Every row comes from one small tree of marks. The marks that hang from a mark follow it in brackets, in alphabetical order. Every link used is in the known rows. Which tree was each row made from?
Known rows
devun[deru vafamu zugap[tiku]]: [-0.27 -0.01 -0.05 -0.13  0.05 -0.08  0.00  0.04 -0.10 -0.11  0.10 -0.16
 -0.03 -0.06  0.25 -0.04  0.00 -0.03  0.19  0.20  0.06  0.15  0.04 -0.08]
devun[deru[piti tebir tekon] vafamu zugap]: [ 0.26  0.03 -0.15 -0.13 -0.08 -0.23  0.05  0.09 -0.08 -0.09  0.14 -0.38
 -0.05  0.01  0.13  0.14 -0.05  0.04 -0.07  0.07  0.03  0.27 -0.02 -0.07]
tiku[zugap[devun[deru] resir subov]]: [-0.28 -0.06  0.02 -0.24 -0.02  0.13 -0.05  0.07 -0.10 -0.12  0.00 -0.04
  0.19 -0.03  0.20 -0.09 -0.01 -0.04 -0.02  0.18  0.00 -0.23  0.05 -0.03]
deru[piti subov tebir tekon[gasa]]: [ 0.42  0.09 -0.17 -0.07 -0.15 -0.15  0.01 -0.01 -0.05  0.00 -0.05 -0.21
 -0.12 -0.01 -0.18  0.18 -0.02  0.04 -0.37 -0.07  0.00  0.16 -0.04  0.04]
devun[deru vafamu]: [-0.09  0.05 -0.13 -0.09  0.03 -0.08  0.04  0.05 -0.09 -0.11  0.08 -0.17
  0.02 -0.02  0.03  0.02  0.04  0.02  0.06  0.19 -0.01  0.07 -0.01 -0.07]
tiku[gasa zugap[devun[deru[piti tebir] vafamu] subov]]: [ 0.13 -0.04 -0.07 -0.28 -0.14  0.03  0.00  0.09  0.00 -0.05 -0.03 -0.07
  0.05  0.01  0.20  0.00  0.07 -0.05 -0.12  0.13  0.05 -0.03 -0.04 -0.09]
tekon[gasa[tebir tiku[zugap]]]: [-0.22  0.16 -0.15 -0.13  0.01  0.03  0.06 -0.01  0.12 -0.06 -0.22  0.11
 -0.11 -0.01 -0.07  0.06  0.04 -0.01 -0.16  0.07  0.10 -0.14 -0.10  0.11]
deru[devun[zugap[resir]] piti subov]: [ 0.31 -0.02  0.04 -0.04 -0.09 -0.12 -0.05  0.09 -0.06 -0.17  0.07 -0.19
  0.15 -0.06  0.06  0.03 -0.10 -0.01 -0.18 -0.06  0.00 -0.06  0.19 -0.11]
devun[deru[subov tekon] vafamu zugap]: [ 0.14  0.03 -0.10 -0.05 -0.09 -0.20  0.02  0.03 -0.09 -0.10  0.13 -0.15
 -0.03 -0.02  0.16  0.09  0.02 -0.02  0.07  0.09  0.03  0.15  0.03 -0.08]
subov[deru[devun piti]]: [ 0.28  0.06 -0.04 -0.14 -0.09 -0.03  0.00  0.06 -0.04 -0.13  0.05 -0.24
  0.06 -0.02 -0.08 -0.04 -0.03  0.02 -0.16 -0.02 -0.02  0.07  0.02 -0.14]
piti[deru[devun[zugap] subov tebir]]: [ 0.40  0.02 -0.01 -0.03 -0.10 -0.18  0.01  0.00 -0.12 -0.06 -0.04 -0.16
 -0.10 -0.13  0.09 -0.03  0.05  0.01 -0.13 -0.15 -0.04  0.19  0.04 -0.07]
sovu[deru]: [-0.30  0.09 -0.15 -0.09  0.05  0.02  0.00  0.02 -0.23 -0.08 -0.02 -0.08
  0.06 -0.03  0.05  0.06 -0.06  0.00 -0.07  0.17 -0.04 -0.06  0.02 -0.02]
gasa[tiku[zugap]]: [-0.11  0.12 -0.12 -0.13 -0.05  0.03 -0.01 -0.01  0.03 -0.12 -0.12  0.10
  0.00 -0.03 -0.05  0.03  0.03  0.03 -0.16  0.14  0.04 -0.14 -0.04  0.04]
piti[deru[subov tebir]]: [ 0.22  0.04 -0.07 -0.05 -0.07 -0.10 -0.01 -0.03 -0.14  0.00 -0.07 -0.11
 -0.05 -0.12 -0.09 -0.03  0.08  0.03 -0.16 -0.04 -0.08  0.14 -0.03  0.00]
gasa[tebir]: [-0.27  0.12 -0.10 -0.11  0.02 -0.02 -0.02  0.08 -0.01 -0.08 -0.11 -0.03
 -0.01 -0.03 -0.03 -0.05  0.01 -0.01 -0.10  0.13 -0.03 -0.09 -0.01  0.05]
deru[devun[vafamu zugap[subov tiku[gasa[tebir]]]] piti]: [ 0.12 -0.01  0.01 -0.17 -0.02 -0.07 -0.04  0.14  0.00 -0.16  0.02 -0.14
 -0.07 -0.05  0.20 -0.09 -0.03 -0.04 -0.08  0.05  0.09  0.04  0.10 -0.13]
tiku[gasa zugap[devun[deru[piti subov tebir]]]]: [ 0.22  0.00 -0.07 -0.23 -0.19  0.00 -0.02  0.05  0.04  0.01 -0.07 -0.11
  0.10  0.01  0.17  0.08  0.07 -0.05 -0.20  0.04  0.03 -0.05 -0.04 -0.09]
tiku[gasa[tebir] zugap[devun[deru] resir subov]]: [-0.32 -0.04  0.00 -0.30 -0.07  0.14 -0.07  0.12  0.06 -0.03 -0.11 -0.01
  0.17 -0.01  0.28 -0.09  0.05 -0.12 -0.06  0.17  0.10 -0.28 -0.02 -0.01]
tiku[zugap[devun subov]]: [-0.14  0.01 -0.01 -0.20 -0.06  0.09 -0.03  0.05 -0.11 -0.13 -0.06  0.11
  0.03 -0.03  0.11 -0.10  0.02  0.00 -0.08  0.15 -0.05 -0.18  0.04 -0.03]
devun[deru[tekon]]: [-0.11  0.09 -0.15 -0.09 -0.04 -0.05 -0.02  0.03 -0.10 -0.03  0.02 -0.18
 -0.03 -0.03  0.03  0.04  0.03  0.01 -0.08  0.11  0.01  0.03 -0.08  0.00]
zugap[subov[deru] tiku]: [-0.38 -0.01 -0.01 -0.21  0.01  0.13 -0.10  0.00 -0.16 -0.08 -0.02 -0.01
 -0.01 -0.09  0.04 -0.22  0.05 -0.06  0.04  0.18  0.03  0.03 -0.01 -0.04]
gasa[tebir tiku[zugap[resir subov]]]: [-0.31  0.06 -0.09 -0.22 -0.02  0.09 -0.05  0.06  0.10 -0.11 -0.18  0.08
  0.12 -0.02  0.04 -0.01  0.02 -0.05 -0.14  0.15  0.10 -0.28 -0.03  0.08]
gasa[tebir tiku[zugap[devun[deru[piti]] resir]]]: [-0.11  0.02 -0.08 -0.25 -0.05  0.08 -0.02  0.09  0.13 -0.07 -0.13 -0.14
  0.25  0.03  0.12  0.07 -0.01 -0.05 -0.16  0.08  0.08 -0.19 -0.04  0.00]
devun[zugap]: [-0.26  0.10 -0.04 -0.05  0.01 -0.07  0.00  0.07 -0.12 -0.14  0.01  0.02
 -0.05 -0.05  0.05 -0.07 -0.05  0.01 -0.01  0.14 -0.03  0.00  0.05  0.01]

Write each row's tree
[ 0.07  0.03 -0.14 -0.08 -0.09 -0.11  0.01  0.00 -0.11 -0.01 -0.01 -0.24
  0.11 -0.03  0.04  0.14  0.06 -0.03 -0.08  0.03 -0.01  0.11 -0.02 -0.03] | devun[deru[subov tebir]]
[-0.16  0.11 -0.10 -0.19 -0.09  0.01 -0.03  0.07  0.12 -0.04 -0.16  0.11
 -0.07 -0.02  0.07 -0.02  0.07 -0.04 -0.18  0.15  0.07 -0.23 -0.06  0.04] | tiku[gasa[tebir] zugap]
[-0.22  0.07 -0.09 -0.22 -0.09  0.06 -0.05  0.08  0.08 -0.04 -0.17  0.18
 -0.05 -0.04  0.10 -0.05  0.09 -0.07 -0.16  0.17  0.09 -0.27 -0.06  0.04] | tiku[gasa[tebir] zugap[subov]]
[-0.55 -0.13  0.06 -0.32  0.05  0.18 -0.11  0.13 -0.04 -0.05 -0.01 -0.15
  0.15 -0.04  0.37 -0.26  0.02 -0.15  0.15  0.26  0.09 -0.03  0.04 -0.06] | zugap[devun[deru vafamu] resir subov tiku[gasa[tebir]]]
[ 0.10 -0.03  0.08 -0.04 -0.02 -0.06 -0.07  0.00 -0.12 -0.08  0.00 -0.09
 -0.03 -0.17  0.14 -0.15  0.01 -0.02 -0.03 -0.05 -0.01  0.03  0.10 -0.07] | piti[deru[devun[zugap[resir tiku]] subov]]
[-0.14 -0.04 -0.03 -0.18  0.00  0.05  0.02  0.09 -0.18 -0.12  0.04 -0.10
  0.10 -0.01  0.15 -0.11  0.04 -0.03  0.09  0.17 -0.05  0.07  0.02 -0.11] | zugap[devun[deru vafamu] subov]
[-0.44  0.08 -0.05 -0.17  0.02  0.07 -0.10  0.05  0.01  0.00 -0.13  0.01
 -0.10 -0.08  0.10 -0.16  0.05 -0.07 -0.06  0.19  0.06 -0.04 -0.03  0.03] | zugap[tiku[gasa[tebir]]]
[-0.28  0.17 -0.15 -0.09  0.04  0.02  0.06  0.01  0.07 -0.06 -0.20  0.06
 -0.10 -0.01 -0.11  0.02  0.02 -0.01 -0.13  0.07  0.08 -0.04 -0.10  0.11] | tekon[gasa[tebir tiku]]
[ 0.38  0.04 -0.05 -0.07 -0.13 -0.24  0.03 -0.04 -0.03 -0.09 -0.01 -0.17
 -0.34 -0.07  0.19  0.04  0.00  0.00 -0.12 -0.08  0.08  0.30  0.08 -0.04] | deru[devun[vafamu zugap[tiku]] subov tebir tekon[gasa]]
[-0.09  0.08 -0.10 -0.19 -0.09  0.08 -0.01 -0.01  0.01 -0.12 -0.10  0.11
  0.05 -0.03 -0.04 -0.01  0.06  0.00 -0.13  0.13  0.07 -0.11 -0.06  0.00] | gasa[tiku[zugap[subov[deru]]]]
[ 0.37 -0.02  0.02 -0.05 -0.07 -0.19  0.01  0.01 -0.10 -0.11  0.03 -0.20
 -0.07 -0.13  0.11 -0.06  0.01  0.02 -0.07 -0.08 -0.04  0.18  0.09 -0.08] | piti[deru[devun[vafamu zugap[resir]] subov tebir]]
[ 0.53  0.05 -0.08 -0.17 -0.16 -0.19  0.05  0.06 -0.02 -0.15  0.12 -0.37
 -0.11  0.01  0.05  0.01 -0.06  0.05 -0.18 -0.06  0.01  0.30  0.01 -0.14] | subov[deru[devun[vafamu zugap] piti tebir tekon]]
[-0.65 -0.08  0.10 -0.30  0.04  0.23 -0.16  0.12 -0.06 -0.04 -0.10 -0.01
  0.11 -0.07  0.28 -0.33 -0.02 -0.14  0.03  0.24  0.05 -0.12  0.05  0.01] | zugap[devun resir subov tiku[gasa[tebir]]]
[ 0.29  0.02 -0.15 -0.15 -0.06 -0.15  0.03  0.08 -0.20 -0.13  0.06 -0.33
 -0.06  0.00  0.21  0.14 -0.12  0.02 -0.21  0.01  0.03  0.17  0.06 -0.11] | sovu[deru[devun[vafamu zugap[subov]] piti tebir tekon]]
[ 0.25  0.07 -0.06 -0.07 -0.06 -0.14  0.03  0.00 -0.13 -0.04 -0.06 -0.13
 -0.32 -0.12  0.09 -0.09  0.02  0.04 -0.17 -0.13  0.03  0.22 -0.06  0.01] | piti[deru[devun[zugap[subov]] tebir tekon[gasa]]]
[ 0.20  0.12 -0.09 -0.14 -0.07 -0.09  0.06  0.01  0.04 -0.12  0.00 -0.16
 -0.21 -0.01 -0.01 -0.06  0.02  0.02 -0.09 -0.01  0.05  0.14 -0.04 -0.07] | subov[deru[devun[vafamu] tekon[gasa[tebir]]]]
[ 0.40  0.06 -0.04 -0.01 -0.10 -0.12 -0.04 -0.02 -0.11 -0.04 -0.03 -0.08
 -0.16 -0.13 -0.01 -0.07  0.07  0.03 -0.19 -0.11 -0.04  0.07  0.00 -0.06] | piti[deru[devun subov tekon]]
[ 0.16  0.07 -0.13 -0.04 -0.08 -0.08 -0.03 -0.01 -0.19 -0.07 -0.01 -0.14
 -0.01 -0.04  0.14  0.13 -0.03 -0.02 -0.17 -0.01  0.00 -0.01  0.07 -0.08] | sovu[deru[devun subov tekon]]
[-0.30  0.01 -0.03 -0.21 -0.03  0.11 -0.11 -0.01 -0.15 -0.06 -0.01 -0.03
 -0.09 -0.09  0.05 -0.21  0.04 -0.04 -0.01  0.17  0.05  0.06 -0.03 -0.02] | zugap[subov[deru[tekon]] tiku]
[-0.19 -0.01 -0.01 -0.16 -0.03  0.04 -0.03  0.07 -0.04 -0.03 -0.01 -0.22
  0.16  0.00  0.15 -0.03 -0.03 -0.06 -0.03  0.06  0.00 -0.04  0.02  0.00] | zugap[devun[deru[subov tekon[gasa[tebir]]]] resir]
[ 0.14 -0.03  0.03 -0.16 -0.03 -0.08 -0.09  0.12 -0.08 -0.19  0.12 -0.22
 -0.11 -0.07  0.18 -0.11 -0.11  0.02 -0.12  0.08  0.06  0.04  0.14 -0.09] | deru[devun[vafamu zugap[resir subov tiku]] piti tekon]
[-0.58  0.03  0.04 -0.16  0.04  0.03 -0.10  0.09 -0.01 -0.08 -0.03 -0.02
  0.00 -0.08  0.22 -0.19 -0.07 -0.08  0.04  0.21  0.08 -0.08  0.06  0.05] | devun[zugap[resir tiku[gasa[tebir]]]]
[-0.25  0.13 -0.14 -0.15  0.01  0.06  0.04  0.00  0.08 -0.07 -0.23  0.15
 -0.10 -0.02 -0.06  0.04  0.05 -0.03 -0.15  0.08  0.12 -0.16 -0.10  0.11] | tekon[gasa[tebir tiku[zugap[subov]]]]
